Every row comes from one small tree of marks. The marks that hang from a mark follow it in brackets, in alphabetical order. Every link used is in the known rows. Which tree was each row made from?
Known rows:
C(R): [-11 -24   0   2  -3 -12  23  -3  -8  -1   1   0  -6   9  -1  -8 -10   4
  12  -1   3   4   3   0   4  -2 -11   3   1  -4   5   3   5  11   3  -9
 -10   6   7  -9   7   4  -1   9   0   5  -8   2  -9   1  12  -3  13   9
  -5   5   0  -2]
B(W(C G V)): [  6   0  11 -38  19 -10  -6  14   1 -21  14   9  -5   2 -26 -14 -16  -3
   5  38   7  11  11   0 -12  -5 -18  -7   8 -22   9   9 -39 -27  -5   1
  -6 -38  -5  26 -20  -9   0  -6  -6  17  -7   3   6  20   8  24   4 -19
   0 -21 -30  19]
W(B C V): [ -6  -3  20 -37  28   0  -1  -4  -1 -29   9   5 -10   7 -31 -14   6 -17
  -4  25 -13  11   5  -4  17  -4 -26 -13  -4   7  21   0 -16  -4 -30  -1
   4 -21  -7  16   1   6 -11 -10  -1  29  -3   4  12   5   0  -1   8  -4
  18  -7 -17  10]
W(B C G): [  1  -8  14 -10  16 -12   0  10   1 -21  -2  11  -1  -5 -25  -7  -9  -3
 -11  18  -3   6   9   0   5  -2 -13 -28  -3  -9  23   8 -30   4   6  -2
  -3 -22   0  29 -19  -7  -2 -13  -5  18   9  16   4   6   5   0   3  -5
 -10 -28 -16  10]
B(W(C(R) G V)): [-10 -15   9 -33  13 -15  15   4  -5 -26  18  12  -6   8 -23 -17 -31   3
  13  34  11   8   8  -1 -11 -13 -21  -2   9 -18  24  10 -30 -16 -10  -6
 -15 -27   6  10 -12  -5  -6   7  -6  20 -17  -1  -1  22   8  21  15  -5
  -8 -11 -30  10]
L(V): [ -3  -2  11   0   9   0  14  -2  -6  -3   6  -1   5  -3 -11  -7   2   2
 -11   2   9  -1  -2   1  -2  -2  15   8  -3  15  -2  -3  -3  -8   2   6
   6  -3   4  -5   6   6   3   6  -2   8  -9 -11  11  -9  -2 -12   5   1
   2  12  -6  -5]
Z(B G): [ 16   2 -17   3   2  -8  -6  20   4  14  24  -3   5   2  13   2   3  -4
   5   6  -3   5   6  10  10  17  17   4   6   0 -12  -2  -4  17 -22  11
  14  26   3  10   5  -1  14   3   2  -9   0  -8   0  -1  21  -2   4   8
  12  17  27  -1]
V(W(B C(R) G)): [ -5 -24   9 -14  17 -28  31  11 -14 -29  -2  12  -6   8 -30  -9 -12   4
   7  26 -10   5  20   3  -6  -9 -12 -38  -5 -13  27  13 -39  -1 -10 -16
 -29 -21  13  14   0   8  -6 -13  -4  14  -6  24 -13   5  24   5  13   4
 -25 -26 -16   9]
G(W(B C V)): [ -9   0  23 -46  12   2   9  -6  -8 -31   4   6  -6  10 -34   0   4  -9
 -21  18 -12  14   4  -6  12   6 -23  -3  -5  10   7  -8 -16  -7 -29  12
  10 -25  -5  13 -10   0 -20 -26  -4  36   4  -6  13  -4 -12  14  -4 -18
   7   3 -26  11]
L(V(W(B))): [  3   1  12 -14  17  -2  32   3 -19 -11   1  -1  -1   1 -26  -8  19  -8
 -16  15 -14  -4   1  -4  -1   1   5 -16 -15  27   1   0 -16 -21 -16  -3
  -2 -24   7   0  18  14  -9  -1  -8   5 -17   2  -3 -10   8 -12   5   7
  -3   3 -12 -18]
Z(G(W(V))): [  5  -3  10 -35   4  -2   1  -4  -8  -6  23  -2  -5  10 -15  -2   1  -8
 -13   8  -3   2  -5  -1   7  17   0   8   0   1 -22  -9  -6  -5 -35  20
  22  -1 -10   1   4 -11  -3 -16   1  16  -2 -13   5  -5  -6  24 -12  -3
  23  11  -2   4]
L(V(W(C(R)))): [-17 -11  18 -14  22  -6  57  -2 -25 -16  23   7  -1   7 -31  -4  -9   2
   4  25   0   8  13   8  -8  -3   5  -4   0  11  10   7 -15  -9 -10  -3
  -8  -7  23 -12   6  27  -6  -5  -3   5  -9  -5  -4   7  25  -6  21  15
 -11  10 -16   8]
V(W(B G)): [ 17  -5   2  -8  13 -11  16  16  -9 -20 -10   4  -1  -4 -17  -9  10   3
 -10  17  -9  -6   9   0   2  -1   0 -42 -14   1  10  10 -30 -14  -9  -6
 -16 -26   0  16   6  -4  -7 -15  -9   4  -6  26  -9  -2  13   8  -8   1
 -12 -40 -16  -7]
V(W(C)): [ -7   3   9 -11  23  -6  18   6  -5 -12  15  10   5   3 -24   8   3   3
   7  23  -9   3  14   6  -8   0   1  -8   3  -7  12   1 -12 -17  -9  -3
  -5  -6   5  -1   1  14  -5 -18   1  -2   0   6  -9  15  18  10   2   0
  -7  -9 -15  16]
B(W(V)): [  5   3   0 -30   6   3  -7   2  -3 -11  16  -2  -4   9 -15  -8  -4  -3
   4  22   6   0  -3  -7  -7  -6 -22  13   3   1  -4  -4  -7 -23 -21   3
   0 -24  -3   0   3  -2  -5   6  -5   7 -19  -7  -2  14  -8   7   4  -6
   9   6 -15  -6]
L(V(W(B C G))): [  3 -11  24 -15  30 -19  31  16 -17 -32   5  13   3  -3 -36 -16   3  -6
 -24  32  -3   6  13   2  -3  -4   5 -27 -11   9  22  10 -44 -19  -9  -2
  -6 -29   6  22   0  10  -6 -20 -14  15   1  15   6   0  11  -4  10  -3
 -12 -28 -34   2]
R(C): [-13   1  19   5   6  -2   7  -1   3  -4  16   7   0   2 -11   1  -5  -7
 -10  -4  -2  -5  16   0  -6 -15  -7  13  -8  -1   2   0   9  11   9  -5
  -8 -12  -8   1  -5  14  -3   7  -1  -9  -4  -9   2  -1  -1   3   0   2
  -3 -13  -4   3]
L(V(W(B G))): [ 12  -8  14  -6  16 -12  38  11 -14 -23  -7  -5   2  -5 -25 -20  10  -5
 -27  20  -6  -6   3  -1  -8  -6   7 -32 -15   7  12  10 -32 -13 -10   0
 -11 -34   7  14  12   4  -4  -7 -15   7 -13  14  -3  -6  12  -3   1   1
 -11 -24 -21 -19]
W(C V): [ -8   0  13 -26  22   4  -1  -7   4 -21  19   5  -5   9 -22  -4  -4 -10
   6  22  -5   8  10   2   6   0 -11   8   6  -7  14  -8 -13  -5 -13   6
   6 -16  -3   6  -7   8  -3  -9   4  14  -1  -5   7  12   5   6   6  -8
  11  -3 -18  21]
B(W): [ -3   1  -3 -12  -3  -4 -12  12  -2   3   5   3  -4   2  -7  -3  -5   7
   4  12   1  -3  -5  -6 -14   0  -6   3   1  -6 -13   7  -5 -17  -6  -3
  -6 -12   4   1  -7   2   2   4  -8  -2  -6  -6  -3  14  -5   2   6  -8
  -1  -1  -8 -12]
Z(B G(W(C(R)))): [ -4 -17  -1 -17  -1 -14  23  13  -6   2  33  12  -3  12  -5  14 -21   4
  16   9   1  19  10  12   6  12   3  14  10  -1  -9  -4  -6  20 -28  19
  18  23  15   7  -7   1  10 -13   2  13   2 -17   5  -1  21  14   6   3
  -6  32  10  13]

Which tree is each row?
[ -3 -26  19 -31  24 -14  21  -4  -3 -35   2   9  -8   8 -23 -19 -19 -10
  -1  26   0   6   9  -1   9 -10 -25 -29   0  -3  44  -1 -28   5 -16  -6
 -11 -24  -4  17  -4  -2 -10  -6  -4  28  -8  16   7   1  11   3  11   1
  -5 -22 -23  13] | W(B C(R) G V)
[-10 -10   9 -43  12 -10  14  -3  -6 -15  18   9  -9  20 -29 -10 -22  -3
  23  33   1   8  11  -2  -9  -9 -22  10  15  -6  11   0 -18 -21 -21  -5
  -6 -18   9  -1  -5  12 -11   8  -1  17 -19 -12   0  26   4   7  20  -6
  -1   3 -16  12] | B(W(C(R) V))
[ 16   3  -4 -27  23  -8  -2  24   6 -19  16   8   0   5 -17  -5 -15  -2
   6  37  10  18  17   3  -1  -4  -6   0   4 -15  16   7 -35 -15 -22  10
  -4 -29   3  31 -14  -6   2  -3  -6  11 -13   0  13  22  18  26   4 -16
  -3  -5 -22  12] | Z(B(W(C G V)))
[ 16   5 -15 -25   7   6   6  17   2  -3  16  -5  -7  10   3  -2  -2  -6
   2  16   7   7  -1  -2  -2   0  -6  23   4   5  -1  -1  -9 -19 -36  10
   0 -18  -3   7   8   1   0   6  -3   4 -24 -10  10  16  10  14   8  -5
  10  17  -7  -6] | Z(B(W(V)))
[ -8  -2  20 -24   6  -5   7   4 -11 -17   5  15  -6   1 -27  13   2   0
 -13   7 -12  15   4  -5  13   6 -16 -13  -9   9  -1  -2 -14  -3 -10   8
   6 -15   4  12 -25  -1 -10 -29  -4  25   9  -7   9  -8 -14   7 -11 -15
  -2  -4 -14   4] | G(W(B C))
[ -6   1  16 -13  22  -5  19   9  -9 -20   4  13  -3   2 -36   1  10  -1
   2  21 -24   4  12   3   7   1  -6 -27  -8   3  19   3 -22 -13 -15  -7
  -4 -20   9  10   3  18  -5 -18  -3   8   0  14  -6   7  11  -1   3  -1
  -1 -18  -8   7] | V(W(B C))
[-18 -17  19 -44  11  -8  35 -16 -12 -32   3   8 -14  20 -29   0 -14  -7
  -3  22  -6  17   4  -5  16  -1 -31  -4  -5  13  14  -9 -14   1 -35   6
   2 -15  -1   8  -7   5 -16 -19  -8  37 -10  -4   5  -2  -8  17   2  -7
   2   9 -18   8] | G(W(B C(R) V))
[ 24  12 -18 -36  10  -3  -8  27   7   2  39  -1  -3  12   0 -15   0  -8
   8  30   1   1   4   3   5  12   3  14  13  -2 -12   1 -11 -10 -46  16
  14  -5   1  10  13  -7   7  15  -5  -3 -21 -13   6  15  17   4   7  -3
  16  13   8 -10] | Z(B(W(V)) G)
[  0   1   7 -35   4   0  14  -9 -11 -21  -6   0  -9  12 -15  -2   8  -9
 -18   8 -11   9   2 -10  14   4 -23  -7 -11  19  -2 -14  -4  -5 -27  11
  10 -24 -12   6   2  -4 -20 -19  -2  26  -9  -9   7 -10 -17  15 -15 -13
  12   1 -16  -6] | G(W(B V))
[ 13  -3  -6 -25  11  -5 -13  31   1  10  43  18   1   7 -12   5  -6   0
  18  32   0   8  13   7   0  13  10   8  15 -11  -8  15 -13  -3 -26   8
  14   4  11  13 -14   7  19  -2  -1  -1   0 -17   2  20  16   7   8   2
   0  13  17   7] | Z(B(W(C)) G)
[ 12  -5  16  -3  17 -10  38  14 -15 -11  -4  -5   9  -8 -17 -13   2   4
 -19  14   8  -4   8   5 -13  -4  14 -16  -7   0   2  12 -27 -19   2   4
 -12 -27   6   1   9   6   1  -7  -9  -4  -9  12  -5   1  18   7   6   3
 -11 -13 -24  -9] | L(V(W(G)))
[ 12   2   2 -29  10 -13  -4  10  -1 -16   4   1  -4   4 -10 -18  -3   2
  -5  25  10  -2   2  -7 -12  -9 -13  -6   1 -11   2   6 -28 -22  -9   1
 -10 -31 -10  15  -8 -11   0   3  -7  11 -11   3   1  14   2  20   1 -10
   3 -18 -26  -3] | B(W(G V))
[  0 -14 -11 -23   2 -16  11  24  -5  12  46  11  -2  13 -11   2 -23   4
  32  30   3  10  11   5  -2   8   1   5  12 -15   0   9 -16   0 -22   3
   2  15  17   7  -4  10  16   7  -1   3  -6 -13  -4  20  29   7  22   9
  -1  20  16   4] | Z(B(W(C(R))) G)
[  3  -8  15 -32  22 -10  -4   0  -1 -35   2   9  -6   2 -26 -18  -5 -14
 -13  32 -11   9   8   1   8  -6 -19 -25  -2  -9  30   0 -31  -2 -16   2
   0 -26 -12  28 -14  -8 -10 -12  -3  30   3  14  13   1  -1   3  -1 -11
   5 -29 -25  13] | W(B C G V)
[ -1   2  10  -7  25 -17  16  16  -5 -21   2  13   6  -3 -22   0  -8   1
   1  23  -2   5  20  12  -9  -3   7 -24   0 -19  12  14 -36 -19   0   1
 -12 -19   8  14 -10  -1   4 -20  -2  -1   3  18  -7  16  18  16   0  -8
 -19 -32 -22  21] | V(W(C G))
[ -9 -20   5 -20   6 -25  12  18  -6 -11  11  15  -2   2 -18  -3 -25  16
  19  26  12   6   7   0 -15 -10 -21  -9   9 -22  10  17 -31 -13   6  -5
 -20 -15  12  15 -22   0   6  -6  -6  14  -6   5  -4  17  10  13  11  -5
 -26 -12 -18  12] | B(W(C(R) G))
[ -4  -4  20 -30   4  -6  -3  10 -10 -11  19  14  -7   7 -29  12  -1  -2
 -16  17 -13   6   3  -3   6  14  -4 -16  -3   6  -6   2 -14   5 -22   9
  17   3  -1  16 -19  -2  -3 -28   0  20  18 -11   2  -6  -5   9 -13  -4
   6  -3   2   7] | Z(G(W(B C)))
[ 13   5  -7 -41  21   3 -10  21   2  -2  51  10  -3  17 -14  -3  -6 -14
  12  44  -2  11  12   5   5   9   2  15  16  -6  -7   2 -19 -11 -37  12
  20  -3   1  18  -2   0   7   3  -3   4 -12 -14  11  23  23  10  14  -4
  25  10   1  11] | Z(B(W(C V)) G)
[  4  -2  14 -42   3  -3  -1  -5  -9 -17  20   1 -10  14 -15  -7   7 -10
 -25  17  -9   5  -3  -9  17  15 -12  -8  -6  14 -12 -11  -6   1 -38  13
  17  -5 -14  10   5 -14 -10 -15  -6  23  -2  -8   4 -17  -8  10 -12  -3
  23   2  -4  -6] | Z(G(W(B V)))
[  4  -2  12 -15  10 -11  -8  21  -3  -9  10  13   1  -3 -21  -3 -17   7
   6  27  13   6  14   2 -19  -7  -8 -12   5 -21   4  20 -31 -24   8  -2
 -10 -23   9  26 -25  -6   5  -6  -5   6   4  -2   2  24   0  12   2 -15
 -13 -17 -19  14] | B(W(C G))
[-17 -18  11 -14   5 -13  16  -1  -5 -17   0  10  -7   5 -19  -6 -10  -2
  12  17 -11   9   3  -1  12  -3 -23 -12  -2   5  25   6 -13   8  -7 -13
  -7  -6  11   5  -5  13  -9  -5  -2  21   2   7  -1  -2   8  -9  11   3
  -8   1  -3   5] | W(B C(R))
